Every row comes from one small tree of marks. The marks that hang from a mark follow it in brackets, in alphabetical order. Every link used is in the known rows. Which tree was each row made from?
In the rows, 128 means zero.
Known rows:
C{Y{N U}}: [128 125 125 137 110 133 137 136 122 132 126 132 153 110 139 122 162 110
 155 126 123 104 104 116 150 121 136 135 134 150 145 133 115 122 148 128
 114 134 108 128 125 129 105 151 129 124 133 129 132 134 107 127 138 117
 110 140 125 123 145 102 124 141 154]
T{B}: [122 137 136 124 111 138 143 115 112 151 126 126 126 122 133 115 130 124
 136 122 120 128 119 116 128 130 139 119 116 133 130 124 123 129 142 118
 140 130 126 125 130 137 126 100 126 127 113 128 138 140 148  99 123 128
 134 127 127 131 123 120 131 128 131]
X{Y{A K L N}}: [138 120 120 128  75 131 143 126  96 137 116 120 143  14 126 122 162 117
 106  68 120 139 131 121 173 107 154 128 118 122 142 121 132 121 105  99
 183 159  91 136 119 149 133 148 131 143 111 160 107 135  45 158 125 123
 122 113 110 142 119  65 116 154 174]
F{Y{A K N}}: [133 112 125 138 116 132 160 143 116 125 116 132 109  60 112 114 168 115
 120  79 128 125 129 118 158 124 146 128 116 121 145 121 142 124 120 106
 156 157 109 139 123 137 119 129 119 138 101 141 124 123  78 192 119 126
  83 137 124 136 128  67 112 140 172]
F{Y}: [127 116 129 135 148 128 147 131 136 130 130 126 112 137 116 125 139 111
 136 117 125 133 127 130 121 132 134 130 121 133 125 137 134 128 112 131
 130 140 111 131 119 141 118 101 120 129 119 140 134 130 114 166 128 140
 120 139 128 135 130 108 119 132 135]
U{P Y}: [134 131 129 146 145 136 124 116 125 140 127 123 158 130 121 134 119 137
 128  87 121 170 118 139 136 126 133 140 148 110 126 125 127 124 151 150
 106 133 102 120 128 124 121 110 130 129 136 132 139 131 133 106 123 145
 120 121 128 116 147 120 132 116 144]
C{Y{D L N}}: [135 122 110 125  76 131 122 135  94 133 129 124 168 110 126 126 154 134
 150 119 107  95 115 136 140 117 130 137 123 158 154 121 123 121 111 127
 148 134  84 138 126 142 114 145 147 124 130 120 125 121  83 189 141 132
 114 128 129 128 133  88 124 159 108]
K{Y{A F L N}}: [148  99 125 112  57 133 129 143 150  91 116 114 121  22 127 135 169 117
 166  86 112 103 146 123 168 111 157 135 117 115 148 124 118 119 116 108
 149 169 109 137 119 166 130 136 132 142 115 153  96  82  66 173 131 137
 103 110 116 151 126  94 100 187 176]
P{Y{A F L N}}: [141  99 129 115  83 137 126 151 154 113 121 110 133  57 130 126 153  94
 135 105 136  78 129 126 148 121 161 139 120 117 144 123 110 118 131 124
 151 156  96 123 112 130 127 144 127 149 117 141 109  93  70 192 135 169
 111 118 103 136 125  70 118 157 137]
Q{Y{D F}}: [130  95 114 152 125 138 127 120 130 121 135 118 141 117 137 162 138 150
 113 121 122  83 148 112 142 123 123 140 100 143 141 129 124 119 145 135
 137 128 126 137 120 126 120 144 141 127 109 123 132 115 155 151 132 135
 110 135 111 128 123  93 128 164 106]
P{Y{D F L N}}: [143 105 113 115  88 140 122 143 134 124 121 115 161 107 128 135 157 134
 123 117 127  70 128 137 128 117 141 147 119 132 141 123 109 121 112 126
 147 144  93 129 119 132 123 142 139 140 115 119 124 100  86 208 148 154
 113 127 121 134 122  71 132 154 108]
F{Y{K L U{M P}}}: [126 145 104 137 132 134 129 143 144 113 107 124 155 117 119 104 158 147
 103  62 111 203 121 119 157 114 137 136 129 138 133 130 129 121 121 128
 111 172  75 133 114 145 109 116 129 126 113 150 138 134 103 130 128 149
 114 136 140 114 146  77 124 113 180]
Y{A D F K N U}: [138 128 102 143  75 140 140 143 145 101 106 145 153   4 138 131 210 154
  91  69 126  61 147 111 198  98 144 155  98 124 181 114 126 107 176  86
 170 150 129 154 129 127 118 195 136 125  97 122 135 115 118 150 122  95
  94 147 131 113 129  55 130 145 143]
P{Y}: [132 109 133 132 142 138 119 147 130 137 123 117 131 151 125 128 124 116
 124 140 141 113 111 140 114 130 133 124 137 123 120 133 117 132 117 151
 119 130 135 117 122 112 125 123 122 133 123 127 129 126 119 153 129 143
 136 134 117 127 131 128 133 125 134]
X{Y{D F U{P}}}: [132 114 116 156 131 136 134 114 158 133 127 128 179  76 147 158 163 139
 107  98 108 120 132 135 155 102 134 162 106 125 141 146 110 114 150 129
 124 141 109 136 116 149 116 149 128 122 120 146 138 155 123 101 127 129
 148 142 124 119 133 100 138 144 119]
X{Y{A K}}: [131 114 124 153 113 131 138 132 114 138 120 125 127  46 128 136 143 122
  98  88 126 139 127 124 165 114 145 125 111 116 139 130 137 124 125 115
 158 144 132 130 120 134 135 141 123 131 111 158 115 155  93 131 111 120
 146 126 113 129 123 114 122 143 162]
Q{Y{D N}}: [138 107 118 145 124 136 139 118  81 135 131 121 149 100 131 140 156 154
 119 120 124  93 134 119 142 119 117 134 123 144 133 123 130 122 120 125
 154 127 111 143 132 129 114 160 140 131 107 115 140 116 128 159 134 123
  76 137 112 134 128  65 126 160 129]
Q{Y{D F L}}: [133 103 107 131  97 137 119 121 132 111 133 109 144 106 133 153 140 150
 116 112 115  88 153 112 146 118 131 139 100 154 140 126 122 117 125 131
 155 135 100 140 117 135 123 139 147 129 112 132 129 105 133 158 141 144
 113 125 111 132 122  76 125 168 110]
Y{A D L N U}: [144 149 114 113  70 131 121 136 121  99 111 129 166  10 132 106 204 144
 129  82 120  75 133 133 189  91 144 147 121 141 168 116 125 106 133  91
 185 150  82 164 130 136 112 200 137 120 120 136 146 105  84 145 120 115
 100 138 123 119 137  38 128 135 129]
C{Y{A D N U{M}}}: [136 133 112 159  98 130 124 154 115 113 120 134 169  54 142 122 179 139
 142  98 125  98 104 124 174 111 130 145 126 143 175 127 124 109 168 121
 125 147 101 140 122 136 103 183 139 116 128 126 136 127 122 144 117 128
 126 149 125 102 151  74 124 144 134]
C{Y{D F K L N}}: [131 114  96 130  54 138 128 139 113 125 121 129 169 101 128 139 158 147
 121  97 104  91 133 119 152 119 138 142 105 154 165 114 122 120 127 118
 154 143  95 135 121 145 120 139 151 129 113 119 110 117  85 206 148 125
 116 125 136 127 126  87 124 172 118]
X{Y{D F K N U}}: [135 116 106 147  95 140 152 120 127 139 116 136 170  46 139 146 186 147
  90  81 120 101 133 115 167 102 139 152 107 128 150 132 120 119 135  95
 155 144 119 140 124 144 120 160 132 128 101 134 126 146  99 136 135  96
 124 140 130 130 123  73 135 153 148]
X{Y{A N U{P}}}: [139 118 135 150 127 130 147 124 130 132 122 126 161  16 144 125 178 104
 128  83 120 136 116 129 176 102 147 148 128 114 137 138 117 113 149 115
 138 155  90 136 122 148 113 167 116 136 120 159 131 146  79  94 116 129
 108 134 106 129 139  70 120 141 170]
U{M P Y{D L}}: [138 154 102 149 117 131 104 131 112 118 118 118 195 113 120 127 127 185
 112  53 113 201 116 145 146 114 121 150 148 121 144 119 132 115 143 143
 102 154  64 127 121 146 120 122 152 123 139 128 140 116 133 125 125 170
 146 120 138  99 151  90 138 116 125]
T{Y}: [132 125 123 106 135 136 119 110 118 141 131 115 148 158 134 126 131 122
 127 117 127 116 121 129 118 130 135 115 135 132 139 131 136 129 107 125
 131 133 134 109 122 133 124 108 131 129 115 123 139 138 112 100 131 143
 130 132 130 137 133 131 136 136 138]
S{Y{A K U}}: [128 131 128 149 116 138 105 144 141 102 112 129 125  65 133 123 168 137
 113  97 128 114 128 133 163  94 139 118 111 133 142 123 132 125 158 123
 144 154 173 142 119 123 127 135 120 123  97 132 122 143 141 100  93  92
 134 148 132 115 138 102 134 137 195]
K{Y}: [140 112 129 130 114 134 120 136 122 114 119 120 121 114 123 139 138 135
 158 124 118 137 126 138 132 121 128 120 132 118 123 134 126 134 102 132
 115 143 148 130 129 144 129 115 127 125 124 135 117 119 119 136 125 111
 124 126 132 143 132 150 119 157 171]
S{Y}: [127 117 134 139 130 130 110 130 130 116 129 121 125 125 130 135 136 137
 137 133 121 121 125 143 115 111 127 121 120 137 118 129 126 133 136 136
 124 141 162 131 120 140 132 100 125 132 107 120 115 136 138 130 113 117
 138 138 135 132 129 121 133 148 153]
P{Y{A D F K U}}: [134 112 113 152 114 150 115 157 162 112 108 128 146  76 132 138 170 145
  86 102 136  68 131 131 166 106 144 141 106 122 162 127 119 117 161 132
 140 143 150 132 118  97 121 168 128 119 101 129 140 127 137 153 116 123
 142 150 121 105 133 100 139 131 137]

Write each row's tree:
[148 106 133 129  94 131 132 143 116 106 115 123 116  43 123 128 168 122
 166 105 123 113 127 134 158 115 140 126 131 112 140 127 128 126 114 117
 139 155 131 136 130 150 127 144 123 134 117 141 110 102  87 156 118 113
  92 124 119 148 133 107 107 170 186] : K{Y{A N}}
[130 161 112 124 116 128 104 140 153 101 112 121 180 105 139 104 147 152
 117  83 114 196 117 124 161 107 131 143 141 136 132 128 113 114 146 134
  97 162  65 128 118 144 113 145 136 126 137 147 139 123 117  75 128 162
 131 124 133 105 150  88 132 106 156] : Y{L U{M P}}
[135 131 126 151 145 127 150 149 147 107 117 130 142  49 130 106 183 115
 134  72 124 161 114 123 169 113 142 147 134 120 145 135 126 111 156 121
 115 171  75 137 116 152 100 144 116 136 117 149 142 123  99 133 115 155
  84 145 121 117 152  51 111 126 174] : F{Y{A N U{M P}}}
[142 127 126 115  87 135 111 145 151  90 110 113 128  50 127 120 169 127
 163  95 115 123 132 131 175 100 149 125 125 127 145 133 121 121 109 121
 140 159 124 144 122 142 123 144 126 119 124 160 123 108 100 116 113 114
 132 125 122 134 142 119 115 151 189] : K{Y{A L U}}
[131 139 131  92  82 143 124 107 112 146 124 103 142  94 138 101 143 105
 141  87 114 108 122 117 145 120 163 105 115 142 158 118 136 121 121 107
 171 150 105 115 117 148 125  95 130 131 104 145 142 133 106  85 117 156
 145 119 117 137 129  97 131 147 145] : T{B Y{A L}}
[128 140 119 133 111 141  92 133 134 108 109 121 158 110 130 116 156 157
 109  94 107 159 126 139 148  92 134 124 121 144 123 120 119 127 133 137
 128 160 134 138 119 137 124 117 129 129 101 131 122 142 117  95 113 111
 120 136 142 119 141  95 140 131 186] : S{Y{K L U{P}}}
[139 141 117 155 136 130 133 129 109 132 119 126 180  96 125 123 132 151
 125  58 128 207 107 129 144 125 125 148 163 101 132 120 129 119 161 136
  85 157  72 114 125 147 116 124 138 141 135 122 129 114 122 118 129 166
 105 118 133 110 152  79 127 122 162] : U{M P Y{N}}
[132 153 109 128 105 128 121 135 126 119 122 116 154 102 117 122 121 149
 126  65 133 179 120 120 141 126 135 131 151 121 140 121 138 121 127 121
 115 150  88 118 115 136 128 107 147 126 141 136 125 108 126 131 133 161
 175 110 134 112 142  98 127 122 154] : U{M Y{L}}
[142 128 123 144 114 132 117 156 151  88 109 124 126  49 133 124 166 138
 150  93 128 145 120 127 174 107 136 127 134 113 145 136 126 120 139 124
 109 162 139 136 121 142 120 145 124 117 123 151 124 112 132  98 107 118
 141 135 126 119 148 125 116 146 198] : K{Y{A U{M}}}
[142 105 138 132 123 136 128 153 122 131 120 120 129  76 127 119 153 105
 135 122 145  88 112 136 141 124 145 128 136 112 135 126 119 124 129 133
 134 144 122 123 123 114 123 153 119 142 117 130 123 113  96 173 122 148
 106 134 106 128 132  86 123 136 152] : P{Y{A N}}
[132 120 127 141 106 135 138 124 163 118 132 122 118  60 125 148 135 114
 137  79 137  98 140 115 157 126 154 142 120 106 155 125 133 116 169 120
 140 136 130 123 116 122 131 122 129 129 131 143 122 110 136 139 124 137
 155 119 117 120 135 116 121 141 142] : U{Y{A F}}
[144 114 127 117  80 132 107 145 134  96 115 110 114  60 121 125 149 128
 163 100 114 130 134 137 159 112 146 119 122 121 140 127 128 125  97 125
 144 158 121 139 122 152 133 129 129 126 123 156 111 103  89 149 117 126
 131 115 119 142 133 127 109 161 173] : K{Y{A L}}
[127 119 124 131  85 128 111 144 131 117 131 116 133  87 129 123 134 104
 156 113 115 112 120 125 157 123 149 125 116 147 157 124 126 118 132 140
 141 141  96 129 114 133 121 135 134 123 136 151 114 125  90 155 124 148
 142 122 113 123 138 117 113 151 132] : C{Y{A L}}
[136 132 102 133  68 142 120 128 138 115 117 122 144  48 115 142 151 155
 101  53 123 100 154 124 172 113 153 140 108 122 173 109 141 114 140 108
 177 143 113 139 119 123 135 130 146 120 118 137 125 111 118 172 123 126
 157 117 129 114 130  90 131 144 130] : U{Y{A D F K L}}
[145 120 108 153  96 136 114 157 170  80 111 126 143  34 138 145 181 159
 141  86 118 107 134 130 179 101 134 146 114 116 167 136 121 112 155 117
 115 163 140 143 117 152 120 155 133 112 115 139 124 105 147 121 111 119
 145 141 132 115 142 116 120 164 159] : K{Y{A D F U{M}}}
[139 134 120 112 113 136 120 155 129 118 111 115 166 100 130 104 162 125
 127 104 141 135 102 124 142 113 141 135 150 132 127 129 108 122 118 127
 117 155  88 122 118 126 114 145 132 137 126 131 133 109  87 143 142 155
 123 129 121 123 143  66 130 123 167] : P{Y{L N U{M}}}
[144 117 112 125  67 138 108 144 169  78 112 117 139  36 131 142 184 150
 150  89 106  85 147 134 180  97 147 144 104 129 163 131 119 113 129 112
 147 158 125 151 118 151 123 156 134 114 115 151 125 100 114 138 118 117
 141 131 127 128 136 109 119 166 156] : K{Y{A D F L U}}
[128  99 118 137 124 146 123 151 151 135 118 122 128 136 126 140 129 127
  96 117 138 109 127 122 126 130 141 129 118 118 133 127 118 130 136 142
 117 138 152 111 117 108 132 115 128 137 106 124 116 124 121 166 134 139
 133 130 126 125 124 127 133 138 144] : P{Y{F K}}
[132 140 101 114  80 135 114 126 173  99 120 126 170  91 138 135 172 155
 117 100 111  81 149 125 160 103 139 156 102 149 159 127 112 111 140 109
 149 140 101 148 119 138 120 156 144 114 124 134 142 114 127 130 138 128
 147 134 135 117 130  87 139 136 101] : Y{D F L U}
[130 119 128 123 115 125 138 139 146 112 127 117 111  81 114 114 148 104
 143  94 119 125 135 130 149 123 153 126 112 135 141 128 137 120 110 121
 156 156  88 140 112 144 121 113 121 131 121 161 128 117  85 179 119 155
 124 128 117 136 131  84 110 137 141] : F{Y{A L}}
[138 107 129 136 120 137 106 148 167 114 121 111 154 100 134 131 130 113
 122 103 116 132 127 138 146 119 150 144 122 113 134 128 108 117 150 158
 110 155  92 117 112 132 123 132 123 143 123 147 121 116  98 139 122 182
 111 122 109 120 137 104 127 136 131] : U{P{Y{A F L}}}
[131 103 133 133 103 131 130 128 147 112 129 125 133  90 136 143 154 124
 143 121 121  93 138 130 123 113 137 138 113 130 127 125 115 128 151 120
 136 154 147 129 118 156 129 108 127 147 100 115 101 116 118 149 128 122
 109 133 132 142 122  86 125 174 152] : S{Y{F N}}
[149 106 118 135  83 138 130 140 151  89 112 129 139  21 136 142 201 143
 154  94 117  70 140 132 178  99 142 149 115 116 163 131 117 114 144 107
 143 156 137 150 127 153 117 170 129 122 110 135 125  99 111 148 120 100
 105 141 126 132 136  91 117 175 164] : K{Y{A D F N U}}
[136 104 107 146  92 137 154 119 111 144 120 132 161  57 133 154 166 144
  91  87 115 107 138 124 151 113 136 148 103 124 148 127 126 123 123 102
 160 144 119 135 124 152 129 143 136 135 102 129 112 142  90 169 137 112
 123 130 129 138 113  81 130 164 130] : X{Y{D F K N}}
[141 144 110 177 136 129 111 140 120 115 119 126 180  71 125 132 135 173
 114  52 124 180 116 147 162 115 123 151 144 101 159 119 139 109 177 144
 101 154  90 128 119 135 119 142 141 121 132 130 143 123 152 117 102 162
 142 131 130  89 155  93 134 117 132] : U{M P Y{A D}}
[127 115 124 147 133 133 146 145 134 123 119 129 102  87 112 120 150 120
 113  87 127 135 132 122 155 125 145 122 110 124 145 126 146 125 121 120
 146 152 119 137 119 128 124 118 119 129 105 147 129 132 106 174 113 130
 114 139 124 129 130 100 116 131 162] : F{Y{A K}}
[130 132 135 111 111 144 131 109 110 152 126 113 135 102 141 107 142 109
 141  99 121  98 117 115 140 127 156 106 115 129 157 123 136 124 138 112
 155 141 131 112 121 142 123  98 125 130 100 136 148 143 131  72 112 146
 137 131 118 134 131 111 131 143 143] : T{B Y{A}}
[137 132 104 135  95 138 137 132  74 134 109 143 157  93 120 125 169 176
  90  98 122 109 129 133 147 114 118 136 122 130 149 108 138 127 118 105
 164 134 125 146 144 130 126 162 142 128 103 101 133 126 108 181 130  93
  80 138 144 127 122  82 137 140 130] : Y{D K N}
